What can hang from each mark:
kuben: rubada verav vetid
vima: gegazu verav
verav: kilab kuben vima
rubada: fato kuben rakag
bagad: kilab
vetid: dofes kuben
rakag: dofes rubada tuva
gegazu: vima
tuva: lesun rakag
kilab: nudof verav
nudof: kilab
lesun: tuva
fato: rubada

Every row comes from one small tree of marks. Brackets hold a mark, then the marks that hang from it, in alphabetical order. Every link used is in the known rows. Which tree was each row made from?
(in the rows, 128 means zero)
Known rows:
{vetid {kuben verav}}: [147 122 125 126 113 167 131 117 171 121  81 132 140 130 147 124 107 134
 144 114 153 117 130 128 157 166 149 125 100 121 119 135 145 145 119 144
 121 137 114 118 133 151 125 133 148 135 135 158 128  95  95 145 141 126
 124 107]
{kuben {verav {vima gegazu}} vetid}: [141 129 124 139 119 156 130 107 166 108  95 133 141 136 184 127  99 128
 126 134 132 130 100 112 152 143 129 109 116 134 129 137 136 130 105 162
 109 144 108 113 127 145 125 127 127 176 133 167 123 103  93 158 118 121
 108 135]
{gegazu {vima {verav {kuben vetid}}}}: [167 132 137 133 121 158 110 171 144 128  98 150 127 132 190 133  93 147
 112 132 159 142 124  79 148 118 132 157 143 117 132 129 143 113 112 151
 164 159 133 126 107 124 114 124 156 128 140 139  95  74  95 174 102 122
 122 113]
{bagad kilab}: [158 128 154 127 120 154 134 146 148 115  96 130 132 133 183 136 109 132
 137 122 150 125 114  89 147 144 119 164 125 118 123 134 142 144 123 126
 140 122 134 132 113 121 127 135 154 142 141 123 126 122  75 173 111 116
 118  81]
{rubada rakag}: [133 130 143 115 122 154 132 143 136 112 101 130 137 134 110 134 109 131
 122 131 163 124 122 129 145 148 139 169 120 123 115 119 144 131 128 127
 132 146 115 126 113 136 134 149 136 162 136 133 113 102 104  92 121 119
 108 112]
{rakag dofes tuva}: [161 129 149 115 110 157  86 173 144 112 132 126 125 139 112 149 174 110
 105 139 180 131 124 102 140 104 136 144 111 141 124  92 142 160 132 158
 160 149 122  74 138 126 110 140 129 157 124 150  94 135 149 140 123 139
 119 110]
{gegazu {vima {verav {kilab nudof} kuben}}}: [178 131 129 124 120 152 105 171 143 133 102 146 125 131 197 142  88 157
 113 133 142 136 115  73 150 122 128 174 151 122 130 130 142 130 121 152
 154 148 140 131 110 119 110 134 156 115 136 129  85  89 100 194  91 110
 123 100]
{rubada {rakag tuva}}: [139 131 149 115 115 154 117 154 134 112 120 120 132 137 100 139 133 126
 114 136 174 124 127 128 141 130 141 165 119 124 114 103 142 135 131 131
 136 144 116 117 120 133 122 142 128 173 128 136 104 111 124  89 123 128
 107 118]
{vetid {kuben rubada}}: [152 120 150 110 117 155 134 113 165 136 102 139 142 122 143 108 108 150
 128 123 146 128 122 134 150 161 141 138 112 123 114 142 145 139 117 133
 149 129 125 115 137 148 118 122 134 140 135 146 143  99 124 105 126 116
 132 108]
{fato {rubada kuben {rakag dofes tuva}}}: [166 123 151 106 122 141 124 136 132 129 150 133 139 128  83 122 124 148
  81 147 121 136 139 140 135 129 140 162 102 128 115 125 142 142 131 128
 145 147 129  74 127 132 114 151  94 180 109 144 101 126 185  61 135 124
 116 129]
{verav kilab kuben}: [151 127 127 108 121 155 107 158 153 120  77 134 137 127 140 128  84 123
 100 123 152 139 104  98 160 147 134 165 143 128 126 122 148 133 137 164
 139 152 128 145 137 136 139 141 145 125 140 135 107 101  78 195  87 108
 119  80]
{kuben {rubada fato rakag} verav}: [129 123 148 111 129 149 144  80 140 119 117 117 147 131 113 103 110 150
 119 125 125 140 135 145 153 155 146 120  90 138 113 128 142 147 120 134
 101 148 105 127 120 161 130 126 109 172 132 155 124 105 147  71 114 113
 106 138]
{tuva lesun {rakag rubada}}: [154 132 166 150 126 157 126 147 145 130 129 135 132 135  86 132 142  78
 156  89 114 111  97 110 149 108 128  99  99 168 134 148 151 149 146 170
 176 162 114 139 120 120 117 151 141 150 124 120 122 109 158 130 105 131
 129 100]
{kuben verav vetid}: [138 126 133 131 122 154 127 103 163 112  86 126 139 135 159 109 108 106
 138 133 172 134 116 126 160 146 146 120 105 118 125 133 141 129 120 164
  97 142 109 116 124 145 129 115 120 169 135 155 150 103  79 135 132 126
 109 128]
{rakag {tuva lesun}}: [154 133 163 133 110 162 102 156 150 118 134 115 131 141 125 139 159 101
 117 119 170 116 114 102 146 116 132 127 116 129 129  99 144 143 135 157
 163 147 123 124 131 132 114 139 140 168 124 137  93 113 120 151 119 135
 116  98]
{nudof {kilab {verav vima}}}: [156 131 148 116 113 152 125 155 142 117  96 135 136 131 188 141  99 162
 124 117 114 127 105  83 127 138 101 171 144 122 126 116 138 143 124 124
 144 104 132 141 133 110 118 149 159 140 133 118 107 124 105 177 104 104
 105  89]
{rubada fato rakag}: [137 126 139 110 122 148 152 128 129 114 117 127 139 133  84 117  93 158
 102 131 122 134 125 141 141 161 134 173 105 141 111 108 143 141 122 129
 125 159 115 120 118 153 125 151 130 178 134 139 127  94 142  65 127 109
 105 118]
{fato {rubada {rakag tuva}}}: [152 128 155 108 124 149 125 126 139 117 124 128 139 129  98 128 121 122
 104 143 151 127 134 131 135 136 143 155 123 118 115 132 146 128 129 119
 135 142 126 109 119 128 117 155 106 180 118 141 109 117 142  89 117 126
 111 122]
{fato {rubada {rakag dofes {tuva lesun}}}}: [161 128 162 107 125 150 118 128 137 117 146 127 137 130  88 131 147 121
 104 134 145 127 135 127 135 119 136 143 113 132 119 128 147 140 135 132
 158 147 127  96 117 129 111 165 103 181 111 145  95 137 181  78 116 129
 109 124]
{vima gegazu}: [151 131 135 129 120 168 127 140 148 128  91 145 135 133 173 150  97 120
 102 134 143 118 104  83 150 139 141 135 145 108 128 123 138 142 111 132
 143 153 127 125 115 126 129 156 154 148 138 148 108  79  95 166 111 118
 123  95]
{fato rubada}: [152 127 150 112 126 151 128 121 149 116  98 138 141 126 128 123 103 111
 109 138 148 125 120 116 140 152 143 149 127 114 122 145 146 130 121 125
 136 144 128 115 124 129 125 156 124 158 127 141 124 104 105 142 116 122
 122 103]
{tuva lesun rakag}: [151 135 176 157 125 158 127 152 156 123 111 126 131 136 107 131 144  79
 128  85 134 113 104 101 151 119 122 113 109 157 136 140 153 158 143 179
 176 154 116 153 122 126 117 136 148 143 128 116 105 104 129 150 114 131
 122  98]
{vima {verav kilab {kuben vetid}}}: [162 127 121 120 120 149 107 178 143 127  93 136 127 133 161 126  92 140
 128 132 152 149 107  96 156 129 132 175 155 117 125 129 148 101 138 164
 168 155 130 136 122 131 120 110 135 131 146 128 107 109  75 179  89 106
 115 103]
{fato {rubada kuben rakag}}: [156 123 148 109 127 141 142 123 134 129 126 138 144 124  94 114  91 149
  90 143 114 133 131 141 139 153 142 167 108 119 114 140 143 131 125 119
 134 147 128  99 121 137 125 151 104 175 118 137 117 105 146  70 132 115
 118 120]
{kilab verav}: [141 130 153 118 113 155 118 180 132 118  75 132 136 132 156 136  96 157
 113 120 165 125 120  87 131 130 124 155 139 117 127 111 144 123 125 130
 148 129 133 141 135 123 132 149 149 132 135 121 130 100  75 182 132 124
 104  97]
{lesun {tuva {rakag dofes {rubada fato}}}}: [159 129 150 150 119 139 123 138 134 119 118 133 125 137  89 142 164  94
 128  95 117 121 112 116 148 114 121 113  89 167 128 121 150 161 153 167
 183 161 115 105 136 131 115 153 141 147 126 137 116 130 164 132 107 131
 130 114]
{bagad {kilab {verav vima}}}: [157 129 159 128 114 149 131 174 138 111  95 129 134 133 200 144  99 178
 129 113 126 125 113  74 127 131  97 165 136 132 127 130 140 134 118 121
 155 109 141 141 125 116 125 144 158 138 138 116 115 130  82 204 113 114
 104  88]
{vetid dofes {kuben rubada {verav kilab}}}: [150 114 123 110 118 153 144  93 161 134  93 131 146 129 126 113 126 140
 159 125 138 136 145 138 157 160 140 126 111 146 107 157 147 163 137 144
 111 130 118 109 143 146 114 112 100 151 119 155 153 126 150 137 122 107
 137 120]
{kuben verav}: [133 130 128 132 120 167 121 124 157 104  73 124 139 137 151 134 112 105
 137 120 166 119 123 109 157 154 150 122 105 118 127 126 143 144 122 147
 104 148 106 129 124 142 140 138 148 142 139 154 116  96  61 182 127 129
 115 105]
{rakag dofes {rubada fato kuben} tuva}: [177 117 127 106 108 144 107 162 116 136 184 141 130 135  55 129 148 151
 111 148  95 141 119 132 138 102 141 137  72 171 117  95 136 159 129 149
 152 172 122  35 147 137 104 154 106 180 109 158 128 128 236  72 132 127
 129 120]
{verav kilab {kuben rubada} vima}: [149 127 137 106 120 141 110 147 155 111 102 134 145 124 158 128  81 163
  92 122 105 145  87 102 147 149 110 155 146 162 126 134 145 134 121 160
 157 146 123 142 152 143 136 135 134 138 141 141  87 115 104 200  65  97
 122  96]
{kilab {verav {kuben rubada vetid} vima}}: [140 128 161 120 117 147 114 178 137 115  92 133 143 120 173 119  81 180
  87 116 143 149 114  87 126 121 105 141 146 139 130 123 145 106 113 142
 169 128 133 146 143 129 132 131 136 142 140 127 122 108  94 168 104 118
 102 115]
{gegazu {vima {verav kilab {kuben vetid}}}}: [174 132 130 125 120 152 109 166 145 134 100 149 126 134 188 133  89 154
 114 136 147 141 115  83 153 118 131 166 148 124 130 131 142 120 118 159
 156 156 136 126 113 126 110 126 146 127 136 137  94  83 105 186  94 113
 121 110]
{kilab nudof {verav kuben {vima gegazu}}}: [160 128 149 130 116 153 105 191 136 118 101 130 138 115 220 149  65 192
  72 115 126 135 111  46 122 123  97 159 169 127 133 118 141 131 116 130
 158 112 148 156 128 107 125 157 161 117 136 111  98 120  89 184  94 111
 103  94]
{fato {rubada {kuben verav} {rakag dofes}}}: [157 123 141 111 128 145 134 116 136 125 133 135 144 127  92 118 111 145
  94 138 114 134 142 142 142 141 144 147  93 129 116 137 142 144 129 129
 128 150 122  83 121 139 124 154  98 172 113 150 103 122 167  72 136 121
 114 131]
{verav kilab {kuben vetid} vima}: [153 127 123 113 116 139 113 153 162 108  94 136 141 127 161 124  74 154
  97 129 117 146  81 106 148 147 107 164 147 158 128 133 144 122 121 176
 146 148 124 132 151 143 130 132 132 153 138 142 105 115  91 197  78 100
 114 103]
{verav kilab vima}: [152 132 119 110 110 138 122 146 156 105  92 136 139 141 152 147  93 162
 125 134 100 117  72 111 143 159 113 175 136 161 124 130 140 147 121 156
 133 141 117 122 154 142 126 151 141 153 132 140  98 118  89 220  96  98
 118  94]

Write each row's tree:
[139 125 152 123 118 156 115 186 133 120  77 132 138 124 156 121  88 148
  99 118 176 150 133  82 133 120 118 148 146 120 127 117 149 109 130 143
 156 134 137 144 133 121 133 133 135 136 135 122 141 103  84 167 120 124
 105 105]	{kilab {verav {kuben {vetid dofes}}}}
[179 122 144 117 110 152  93 166 122 139 196 138 129 137  68 139 177 126
 132 127 115 126 113 122 143  82 136 111  73 167 126 100 139 156 142 160
 179 167 124  51 137 128 106 160 111 176 103 152 102 146 231  84 122 135
 131 113]	{rakag dofes {rubada kuben} {tuva lesun}}
[135 128 127 136 118 150 128 110 166 100  92 127 141 136 169 119 103 125
 133 132 143 132 104 124 151 151 128 120 107 139 127 137 139 128 110 166
 106 142 104 113 132 150 128 120 127 176 136 160 132 110  78 158 123 123
 108 133]	{kuben {verav vima} vetid}
[141 126 165 101 128 144 125 121 136 125 127 133 140 128 116 117 132 144
 111 135 156 139 122 134 144 133 137 148 114 137 115 129 144 143 127 132
 147 141 118 108 119 139 126 133 113 161 133 139 118 125 151  66 104 116
 117 125]	{kuben {rubada {rakag dofes}}}
[160 130 133 135 126 169 112 170 136 137 103 146 130 127 196 145  92 143
 100 126 138 145 119  64 150 115 138 137 169 100 130 131 143 108 117 135
 193 163 133 144 100 121 123 125 151 126 150 141  78  83  96 166  78 113
 122 106]	{vima gegazu {verav {kuben rubada}}}
[150 115 134 116 121 128 172 122 122 138 144 133 142 130  67  86  77 185
  81 148  88 160 134 167 145 160 128 185  85 151 103 115 138 143 127 141
 115 160 121  82 130 160 116 118  92 205 118 137 159  97 190   4 154  97
 113 142]	{rubada fato {kuben {vetid dofes}} rakag}
[161 125 140 105 121 134 106 143 156 116 114 129 144 118 184 126  74 176
  87 127 102 144  85  92 145 149 103 170 154 159 125 138 144 144 125 159
 144 126 132 145 146 133 128 134 133 131 138 126  91 134 108 181  58  89
 122  93]	{verav {kilab nudof} {kuben rubada} vima}
[149 129 149 110 116 153 107 161 132 112 137 124 129 138  89 146 158 129
 110 138 173 129 133 126 139 114 137 161 111 138 116  99 143 149 135 140
 149 147 118  90 120 131 117 149 121 171 122 143  92 132 158  76 122 132
 107 125]	{rubada {rakag dofes tuva}}
[158 128 152 123 112 141 112 181 136 111 103 126 136 125 200 145  81 194
 100 124 131 123 106  69 118 135  98 177 152 134 128 119 141 138 120 128
 141 101 142 142 135 113 119 152 152 127 133 104 119 134  80 177 114 109
 104  97]	{kilab nudof {verav vima}}
[158 130 145 120 116 160 121 163 142 120  97 139 136 125 202 145  88 160
 104 111 109 135 110  66 129 129 100 160 157 116 129 115 139 139 122 126
 155 111 135 150 127 107 122 153 164 133 135 122  92 115 110 181  91 104
 105  87]	{nudof {kilab {verav kuben {vima gegazu}}}}
[144 120 125 122 120 143 160 117 127 127 132 124 144 134  77 104  77 183
  86 130  78 141 137 158 151 167 142 163  69 142 111 107 137 153 121 138
 101 164 111  98 127 168 131 136 117 180 125 149 121  86 162  46 154 107
 107 131]	{rubada fato {kuben verav} rakag}
[158 124 144 129 124 149 125 159 136 123 120 145 128 132  69 134 132 103
 130 117 109 130 109 116 142 114 135 130  94 180 124 139 149 163 135 164
 154 166 111  92 133 123 113 146 129 144 129 133 140 112 183 113 114 128
 130 112]	{tuva {rakag dofes {rubada fato}}}
[157 125 157 122 119 153 102 187 133 123  92 123 135 114 195 130  74 167
  87 116 168 138 127  60 130 126 113 169 157 112 129 113 146 127 131 134
 145 109 149 157 124 108 129 146 156 109 138 102 126 121  75 158 108 116
 104  87]	{kilab nudof {verav kuben}}
[152 118 138 114 120 129 167 121 127 139 147 134 142 130  76  84  71 189
  76 146  87 154 123 168 147 162 131 184  82 143 108 111 137 137 121 142
 119 158 122  85 130 165 118 122 100 199 123 137 150  90 180   4 154 100
 107 138]	{rubada fato {kuben vetid} rakag}
[146 127 150 128 125 152 119 140 157 119 112 145 146 116 190 121  77 153
  71 128 118 155  97  89 142 132 111 120 151 141 130 139 141 116  99 151
 170 151 125 133 130 137 132 127 136 161 144 153  98  94 116 146  75 111
 119 122]	{verav {kuben rubada vetid} {vima gegazu}}
[168 127 121 120 121 149 102 183 140 125  96 131 126 130 178 137  89 148
 125 128 147 142 110  80 152 133 131 189 161 115 124 127 148 117 142 155
 164 144 135 144 117 122 119 121 148 113 146 117  94 118  71 187  82 102
 118  89]	{vima {verav {kilab nudof} kuben}}
[151 115 122 130 118 138 161 109 139 133 119 130 144 133 103  85  80 159
  94 140  88 157 131 145 155 167 135 149  76 146 115 121 137 153 120 160
  96 160 116  84 142 164 120 109 102 186 122 152 164  90 151  89 158 105
 120 131]	{rubada fato {kuben verav {vetid dofes}}}
[173 129 116 114 113 140 121 136 156 120 112 139 137 134 199 157  79 177
 105 141  82 114  67  86 143 149 106 175 160 152 127 134 135 162 117 148
 128 125 132 124 139 126 114 160 142 147 128 133  90 129 112 203  81  90
 120  94]	{verav {kilab nudof} {vima gegazu}}
[136 132 120 141 117 166 123 125 158  99  82 130 142 139 176 153 102 129
 126 122 123 114 107  94 149 151 134 113 118 133 131 130 138 146 107 145
 115 150 105 128 127 142 137 150 155 152 138 164  89  95  75 203 113 124
 114 112]	{kuben {verav {vima gegazu}}}
[169 121 130 102 111 152 101 158 121 123 170 138 127 136  65 140 160 126
 130 143 126 134 117 121 136  98 141 128  86 171 118  97 140 155 130 147
 153 169 119  52 140 130 104 164 114 177 115 159 128 136 222  92 115 132
 125 117]	{rakag dofes {rubada fato} tuva}
[153 126 150 104 129 149 129 123 138 115 122 136 140 126  95 128 122 127
 105 140 144 130 133 130 136 137 140 155 117 128 116 139 147 136 129 123
 144 146 125  98 114 129 121 166 107 168 119 144 108 127 155  83 117 123
 113 122]	{fato {rubada {rakag dofes}}}
[146 120 140 117 118 161 133  95 170 131  96 131 144 125 149 110 111 143
 141 117 146 126 131 136 158 162 148 114 100 123 116 144 144 145 118 140
 126 132 116 119 135 154 123 119 132 140 134 159 136 101 120 118 130 120
 127 117]	{vetid {kuben rubada verav}}
[150 125 145 119 112 143 127 160 128 132 141 125 136 135  87 125 113 160
  85 142 129 133 130 143 145 137 141 177  97 124 112  99 137 142 131 134
 135 147 120  91 130 142 123 127 118 178 120 132 102 101 147  58 146 121
 113 123]	{rubada kuben {rakag tuva}}
[151 131 158 117 117 155 107 154 134 115 153 120 130 139  84 144 170 124
 114 124 163 124 130 124 140 106 131 147 105 145 120  98 144 151 142 148
 164 150 118  99 115 134 115 155 122 174 118 141  81 139 175  73 120 132
 105 123]	{rubada {rakag dofes {tuva lesun}}}
[145 129 135 138 120 160 117 158 159 109  97 146 141 120 186 136  72 142
  75 126 122 147  95  80 141 135 110 129 152 138 133 130 141 115 100 156
 167 157 124 131 129 134 134 140 154 156 145 153  92  89  91 173  84 116
 117 112]	{verav {kuben vetid} {vima gegazu}}
[159 123 121 124 116 143 127 127 148 134 105 129 140 133 145 119  84 154
 106 134 110 127 111 123 161 162 142 159  97 125 122 124 137 159 128 154
  99 138 121 105 139 145 131 126 129 143 127 138 119 104  97 149 139 108
 123 100]	{rubada {kuben {verav {kilab nudof}}}}
[138 131 148 127 113 158 108 201 136 104  78 133 140 125 167 143  79 174
  88 108 141 136 116  71 123 129 107 149 147 136 133 111 146 113 116 138
 171 137 130 152 143 125 140 152 160 126 141 127 100  99  68 211 109 123
 102  97]	{kilab {verav kuben vima}}
[163 126 153 121 114 144 117 161 126 134 174 125 134 138  72 129 153 158
  88 129 123 133 132 140 143 113 131 157  83 145 118  93 139 157 140 151
 163 154 123  74 127 142 115 141 111 180 110 139  80 130 198  42 143 125
 112 127]	{rubada kuben {rakag dofes {tuva lesun}}}
[159 121 142 119 126 143 138 104 149 130 114 136 145 126 125 101  89 132
  98 143 120 138 126 136 148 153 145 139 102 114 121 147 141 130 120 139
 118 145 125  94 130 142 122 133 100 174 119 148 136 104 126 108 139 119
 120 124]	{fato {rubada {kuben verav vetid}}}
[160 118 134 107 118 152 131  88 171 139 104 129 143 125 162 109 105 159
 140 122 131 125 122 136 160 163 143 133 108 128 114 147 143 155 127 146
 112 118 123 120 138 150 115 119 122 135 129 148 137 119 127 121 119 109
 126 112]	{vetid {kuben rubada {verav {kilab nudof}}}}
[130 128 146 125 122 152 124 101 157 105 100 124 147 132 165 123 114 140
 128 122 129 129 112 117 148 153 132 108 106 143 125 141 140 144 110 143
 118 138 102 129 135 150 136 125 127 155 138 158 105 111  94 162 102 118
 117 125]	{kuben rubada {verav vima}}
[174 127 158 131 117 147 128 166 137 120 112 128 132 126 235 148  88 192
 117 120 118 124 110  56 126 125  90 172 151 125 127 133 137 147 119 116
 147  92 153 144 115 105 115 148 155 133 134 105 115 147  95 185 103 106
 106  86]	{bagad {kilab nudof {verav {vima gegazu}}}}
[156 123 132 110 110 154 115 151 125 123 148 132 131 135  79 132 125 124
 136 143 127 127 111 124 140 121 146 134  98 149 116 104 140 136 124 133
 135 164 117  90 138 133 111 153 122 182 122 149 142 105 168 111 114 127
 124 108]	{rakag {rubada fato} tuva}
[149 118 138 115 118 158 143  88 167 132 105 129 145 125 137 101 104 158
 132 116 124 131 133 142 156 168 146 118  92 133 114 139 144 150 114 141
 121 137 116 116 137 163 118 120 128 147 133 161 143  97 138 104 133 115
 124 120]	{vetid {kuben {rubada fato} verav}}
[168 126 161 129 118 149 120 180 139 114 106 123 133 121 227 141  82 186
 110 112 129 134 119  55 127 127  89 174 149 127 128 131 142 137 125 123
 154  95 153 153 117 106 123 141 161 123 140 101 112 146  80 187  97 109
 106  81]	{bagad {kilab nudof {verav kuben vima}}}
[142 122 163  98 128 139 141 109 131 127 140 130 141 127  95 105 120 160
 100 135 128 147 125 140 143 142 134 153 102 149 112 121 143 150 123 132
 143 149 119 105 124 150 121 136 107 171 132 143 128 118 180  47 110 109
 114 130]	{kuben {rubada fato {rakag dofes}}}
[156 128 148 156 118 136 134 136 133 128 115 132 128 135  92 131 141 104
 122  96 102 121 110 123 151 129 124 120  88 156 127 123 148 154 150 160
 174 159 116 114 139 136 119 142 141 150 126 132 124 112 147 129 114 126
 131 111]	{lesun {tuva {rakag {rubada fato kuben}}}}
